Each row was made from one small tree. The marks that hang from a mark follow it in brackets, in the order of their numbers. Every link used is in the known rows. Write each row's tree.
Known rows
k_749[k_68 k_133 k_387[k_217 k_572] k_969]: 8.8, 0.8, 19.7, -6.1, -12.9, -3.4, 9.7, -12.4, -8.0, 14.7, 5.0, 7.6, 46.3, 4.0, -19.8, -26.4, -9.9, 6.8, -12.6, 24.1
k_749[k_68 k_346[k_217] k_387]: 6.2, 14.8, -11.0, -1.3, -5.7, 7.2, 0.2, -2.1, 2.6, 9.0, 13.2, 6.8, 18.3, 4.5, -11.3, 19.1, 5.7, 12.6, -36.3, 16.7
k_572[k_749[k_133 k_387[k_217] k_969]]: -1.0, 2.2, 10.6, 0.9, -13.2, 1.4, 2.9, -16.5, 11.1, 10.9, -6.3, -4.2, 21.4, 2.1, -14.2, -16.9, -7.4, -4.0, -7.4, -8.5
k_133[k_749[k_346]]: -5.4, -6.3, -8.1, -5.0, 16.7, 16.5, 4.4, 8.6, 8.3, -6.2, -4.1, 10.8, -35.9, 0.4, 4.4, 16.1, 0.9, 2.7, -7.9, -12.2
k_387[k_133[k_749[k_346]] k_217 k_572]: -2.7, -5.2, 8.8, 7.0, 16.1, -4.6, 4.7, 24.5, -15.7, -5.2, 8.2, -13.7, -29.0, -12.2, 17.8, 16.6, -3.5, -10.8, 4.3, 3.8
k_572[k_749[k_68 k_133 k_346 k_969]]: 2.3, -7.5, 5.8, -6.4, -7.5, 3.5, 2.1, -14.8, 15.5, 15.0, 6.1, -0.6, 24.3, 3.8, -23.4, -16.7, -5.0, -0.7, -6.2, 2.2
k_133[k_749]: -7.3, -7.1, -10.2, -3.4, 17.2, 14.1, 2.1, 6.5, 11.1, -8.8, -10.9, 12.7, -33.6, 0.0, 6.0, 3.8, 2.0, 2.5, 7.3, -14.0
k_712[k_387[k_133[k_749[k_68]] k_217]]: -3.8, -4.6, 1.6, 6.4, -9.5, 1.4, -5.0, 14.4, -14.5, -10.8, 3.4, -11.2, -34.7, -3.6, -1.9, 8.1, 5.6, -7.2, 9.8, 5.3
k_387[k_133 k_572]: 0.8, -6.6, -7.5, 7.4, 11.1, -10.8, -6.6, 8.7, -6.0, -1.4, 2.4, -0.8, -26.0, -8.0, 11.0, -2.0, 5.3, -0.9, 30.4, -9.2
k_572[k_749[k_68 k_133]]: -0.3, 6.7, 2.6, -4.6, -2.5, 1.2, -2.4, -14.9, 15.7, 9.6, 5.6, 6.0, 13.5, 2.3, -22.7, -20.6, -2.5, -1.8, 9.8, 8.5
k_712[k_387[k_217]]: -2.0, -7.5, 14.5, 1.4, -21.4, -5.8, -11.1, -0.2, -16.0, -5.3, -5.0, 1.6, -40.9, -5.8, -0.2, 6.4, 1.7, -1.6, 12.2, -14.2
k_572[k_749[k_346]]: -3.2, -2.0, -0.7, 0.1, -2.6, 0.6, -6.4, -7.6, 12.6, 8.7, 1.5, 5.2, -15.2, -1.8, -7.8, 10.6, 1.7, -1.1, -1.2, -21.4
k_133[k_749[k_68]]: -5.3, -5.0, -11.7, -5.9, 17.0, 13.6, 2.8, 6.9, 11.6, -5.1, -2.0, 16.4, -16.9, 2.1, -4.0, 2.5, 4.4, 5.1, 3.9, 2.7
k_133[k_749[k_68 k_387[k_217] k_969]]: -3.5, -7.6, -5.0, -2.0, 5.8, 13.4, 8.7, 6.4, 6.7, -0.3, -5.7, 9.7, 7.1, 4.0, -5.9, 3.6, 2.1, 5.8, -16.8, 2.5
k_133[k_749[k_346[k_217] k_969]]: -3.4, -20.7, -9.2, -5.2, 13.7, 16.3, 7.1, 8.3, 12.6, -5.2, -11.7, -2.3, -13.6, 0.1, 13.2, 6.1, -1.8, 1.8, -9.8, -16.1
k_387[k_572[k_749[k_68 k_346]]]: 2.0, -4.7, 7.7, -6.0, 5.7, -9.9, -5.3, -4.2, -2.1, 15.2, 11.5, 22.7, -4.0, -2.9, -4.9, 8.0, 1.9, 6.5, 14.3, -9.2
k_133[k_749[k_387[k_572]]]: -4.3, 3.8, -8.6, -3.3, 17.7, 12.2, 4.9, 5.6, 2.5, -3.1, -4.9, 24.9, -20.9, 3.6, 4.3, 12.9, 3.7, 8.9, -0.7, -9.9
k_346[k_217 k_749[k_133 k_387 k_969]]: 2.7, 6.8, -6.1, -2.9, -2.4, -1.6, 4.2, -10.6, 5.7, -16.1, -18.0, -19.3, 41.1, 8.1, 19.2, -23.9, -7.2, -4.3, -0.6, 7.6
k_346[k_217 k_749[k_68 k_969]]: 1.0, -10.7, -10.7, -3.9, 0.9, -8.6, -3.1, -1.9, 8.2, -15.5, -13.5, -17.1, 37.6, 2.8, 20.8, -16.3, 0.6, -2.7, 11.8, 5.0
k_572[k_749[k_133]]: -2.3, 4.6, 4.0, -2.6, -2.1, 1.7, -2.9, -16.1, 15.7, 5.9, -3.2, 2.7, -3.0, 0.0, -12.5, -18.7, -5.1, -4.1, 13.6, -8.3
k_346[k_217 k_749]: -2.1, 2.5, -10.2, -1.3, 5.3, -8.0, -6.1, -0.9, 5.1, -21.7, -16.0, -16.0, 7.5, -0.6, 30.1, -5.9, -0.4, -5.5, 15.8, -4.1

Write each row's tree
5.6, 19.0, 7.5, -4.7, -1.1, 2.3, 3.9, -14.7, -5.2, 6.5, 0.5, 19.2, 2.0, 5.0, -10.0, -15.1, -6.5, 8.6, 0.9, 6.8 : k_749[k_133 k_387[k_572]]
-0.1, -4.7, 14.6, 6.1, -13.7, -11.6, -8.8, 8.9, -22.8, 1.1, 10.9, -7.0, -31.2, -6.8, 1.5, 14.4, 2.8, -7.5, 16.6, -6.4 : k_712[k_387[k_133 k_217 k_572[k_749[k_346]]]]
-2.0, -7.0, 9.9, 4.3, -3.8, -5.2, -4.6, 15.8, -23.8, -7.8, 4.6, -3.0, -40.3, -6.0, 8.0, 11.3, 3.2, -5.6, 20.7, -2.7 : k_712[k_387[k_133[k_749] k_217 k_572]]
2.0, -10.4, 2.5, 10.1, -8.4, -7.6, 1.6, 3.3, -8.8, 5.7, -6.1, -7.6, 8.2, -3.4, 5.3, -0.1, 1.2, 1.9, -4.2, -13.2 : k_749[k_387[k_133 k_217 k_572] k_969]
3.2, 12.2, -9.2, 2.0, -4.8, 7.4, -0.6, -3.3, 2.0, 3.7, 0.5, 2.2, -6.0, 1.6, 3.4, 22.3, 2.6, 8.6, -31.2, -6.9 : k_749[k_346[k_217] k_387]
0.5, 10.0, -3.7, -5.1, 4.7, -4.6, -0.6, -6.9, 5.3, -22.0, -14.2, -19.8, 17.2, 1.8, 23.9, -23.3, -8.0, -9.0, 14.7, 11.4 : k_346[k_217 k_749[k_133]]
-4.8, 4.1, 0.6, -1.6, 13.9, 9.5, 6.2, 8.7, -2.9, -3.2, -4.2, 17.8, -20.9, 0.2, 6.8, 15.6, 0.1, 4.7, -6.1, -6.1 : k_133[k_749[k_387[k_217 k_572]]]
-0.2, -6.6, -13.6, -4.9, 10.4, 19.2, 10.5, 7.2, 10.4, 1.6, -0.4, 6.5, 13.2, 7.6, -2.1, 11.8, 3.0, 8.8, -28.0, 4.6 : k_133[k_749[k_68 k_346[k_217] k_387 k_969]]
0.6, 11.4, 6.4, 4.0, -12.3, 3.0, 0.0, -0.7, -7.1, 5.2, 2.9, 2.9, -17.5, -2.2, -4.6, 27.7, -0.5, 4.1, -37.0, -7.8 : k_749[k_346 k_387[k_217]]
0.6, -8.4, 3.5, -5.1, -6.7, 0.8, 0.0, -16.8, 18.2, 12.5, -0.7, 1.0, 26.9, 3.2, -21.7, -29.1, -3.8, -1.5, 9.0, 0.8 : k_572[k_749[k_68 k_133 k_969]]
-0.8, -3.6, -6.1, 8.1, 11.0, -11.3, -6.8, 5.5, -0.4, 4.6, 6.6, -1.8, -14.0, -5.9, 5.5, -0.7, 5.5, -4.4, 30.7, -11.0 : k_387[k_133 k_572[k_749]]
8.6, 3.2, 15.4, -4.5, -19.5, 7.2, 11.9, -10.7, -2.9, 13.8, 9.3, -5.5, 39.2, 5.9, -27.4, -11.3, -10.1, 3.8, -43.8, 26.0 : k_749[k_68 k_133 k_346 k_387[k_217] k_969]
2.0, 19.7, 10.6, -1.7, -10.3, 4.0, 3.3, -12.1, 5.4, 14.9, 15.5, 2.3, 22.3, 3.9, -27.2, 1.1, -4.4, -1.5, -25.6, 17.7 : k_572[k_749[k_68 k_133 k_346 k_387[k_217]]]
4.7, 9.0, -7.3, -5.1, -3.0, -1.9, 4.7, -9.8, 5.7, -12.7, -9.1, -16.0, 57.7, 9.9, 9.0, -26.0, -4.5, -1.5, -4.0, 23.8 : k_346[k_217 k_749[k_68 k_133 k_387 k_969]]
-2.3, -5.5, 5.0, 9.1, -18.2, -6.0, -10.3, 8.5, -16.2, -9.2, -0.7, -15.0, -41.0, -6.8, 1.1, 5.1, 4.8, -8.1, 14.5, -6.3 : k_712[k_387[k_133 k_217]]
2.5, -8.4, -14.5, 9.3, -9.8, 7.0, 2.3, 1.2, 3.6, 5.5, -2.9, -10.5, 0.8, 3.9, -5.8, 11.4, 6.0, 4.8, -27.5, -16.0 : k_749[k_346 k_387[k_133] k_969]
5.9, 22.8, -2.8, -7.0, 4.8, -6.4, 3.0, -6.9, -3.6, -11.7, 1.1, -4.1, 46.4, 8.1, 11.4, -16.2, -4.1, 0.3, 3.3, 31.9 : k_346[k_217 k_749[k_68 k_133 k_387[k_572]]]
0.7, 14.9, -14.8, 4.8, 8.0, -9.3, -2.6, 4.0, -4.1, -18.4, -6.9, -15.1, 19.7, 2.5, 29.0, 2.2, 3.5, -3.5, 9.3, 5.7 : k_346[k_217 k_749[k_387[k_133 k_572]]]
-2.3, -3.8, -11.2, -7.1, 17.9, 16.3, 5.7, 10.9, 10.0, -3.7, 3.3, 6.4, -10.4, 1.3, 2.3, 12.2, 1.8, 4.2, -12.9, 8.6 : k_133[k_749[k_68 k_346[k_217]]]
0.0, 15.8, -3.5, 4.2, 0.9, -13.0, -2.5, 5.0, -11.7, -12.2, 4.7, -2.7, 18.7, 4.2, 4.6, 6.1, 5.6, -3.4, 3.3, 17.7 : k_346[k_749[k_68 k_387[k_133 k_217 k_572]]]
0.9, 8.8, 10.3, 2.7, -5.6, -7.3, -2.6, -2.4, -12.6, 6.0, -1.3, 15.6, -11.3, -4.5, 2.7, 12.8, -0.1, 6.6, -5.7, -10.0 : k_749[k_387[k_217 k_572]]
-0.7, -5.8, 10.7, 10.1, 3.7, -16.9, -4.4, 14.4, -16.5, -2.4, 3.6, -15.1, -24.4, -15.4, 16.1, 2.8, -2.3, -10.1, 19.6, -2.1 : k_387[k_133 k_217 k_572]
1.9, -10.8, 32.4, -4.1, -4.9, -13.5, 1.9, -4.4, -10.7, 12.9, 3.2, -0.8, 2.2, -10.1, 3.4, -3.1, -13.6, -6.5, 4.8, -8.9 : k_387[k_217 k_572[k_749[k_133 k_346 k_969]]]
1.2, -4.6, 0.2, 3.5, -8.0, -8.8, -11.1, 4.2, -14.7, 2.3, 10.8, 5.6, -23.0, -0.2, -6.5, 4.3, 10.0, 0.0, 29.8, -3.6 : k_712[k_387[k_133 k_572[k_749[k_68]]]]
0.8, -15.5, -10.1, 2.1, 20.6, 1.2, 4.5, 17.8, -3.4, 0.4, 8.9, -0.2, -9.5, -2.1, 5.9, 4.2, 4.8, 0.4, 12.3, 3.0 : k_387[k_133[k_749[k_68 k_346 k_969]] k_572]
-2.7, 13.5, -5.0, 8.7, -6.7, -1.8, -4.1, -2.9, 8.4, 9.4, 9.4, -2.5, 14.5, 0.2, -18.1, 5.7, 6.7, -2.8, -7.9, 6.5 : k_572[k_749[k_68 k_387[k_133 k_217]]]
-1.9, -15.6, -3.5, -1.4, -6.2, -2.6, -5.6, -11.2, 18.6, 12.3, -2.7, 5.8, 17.1, 0.9, -14.9, -11.6, 3.9, 1.9, 10.2, -14.4 : k_572[k_749[k_68 k_969]]
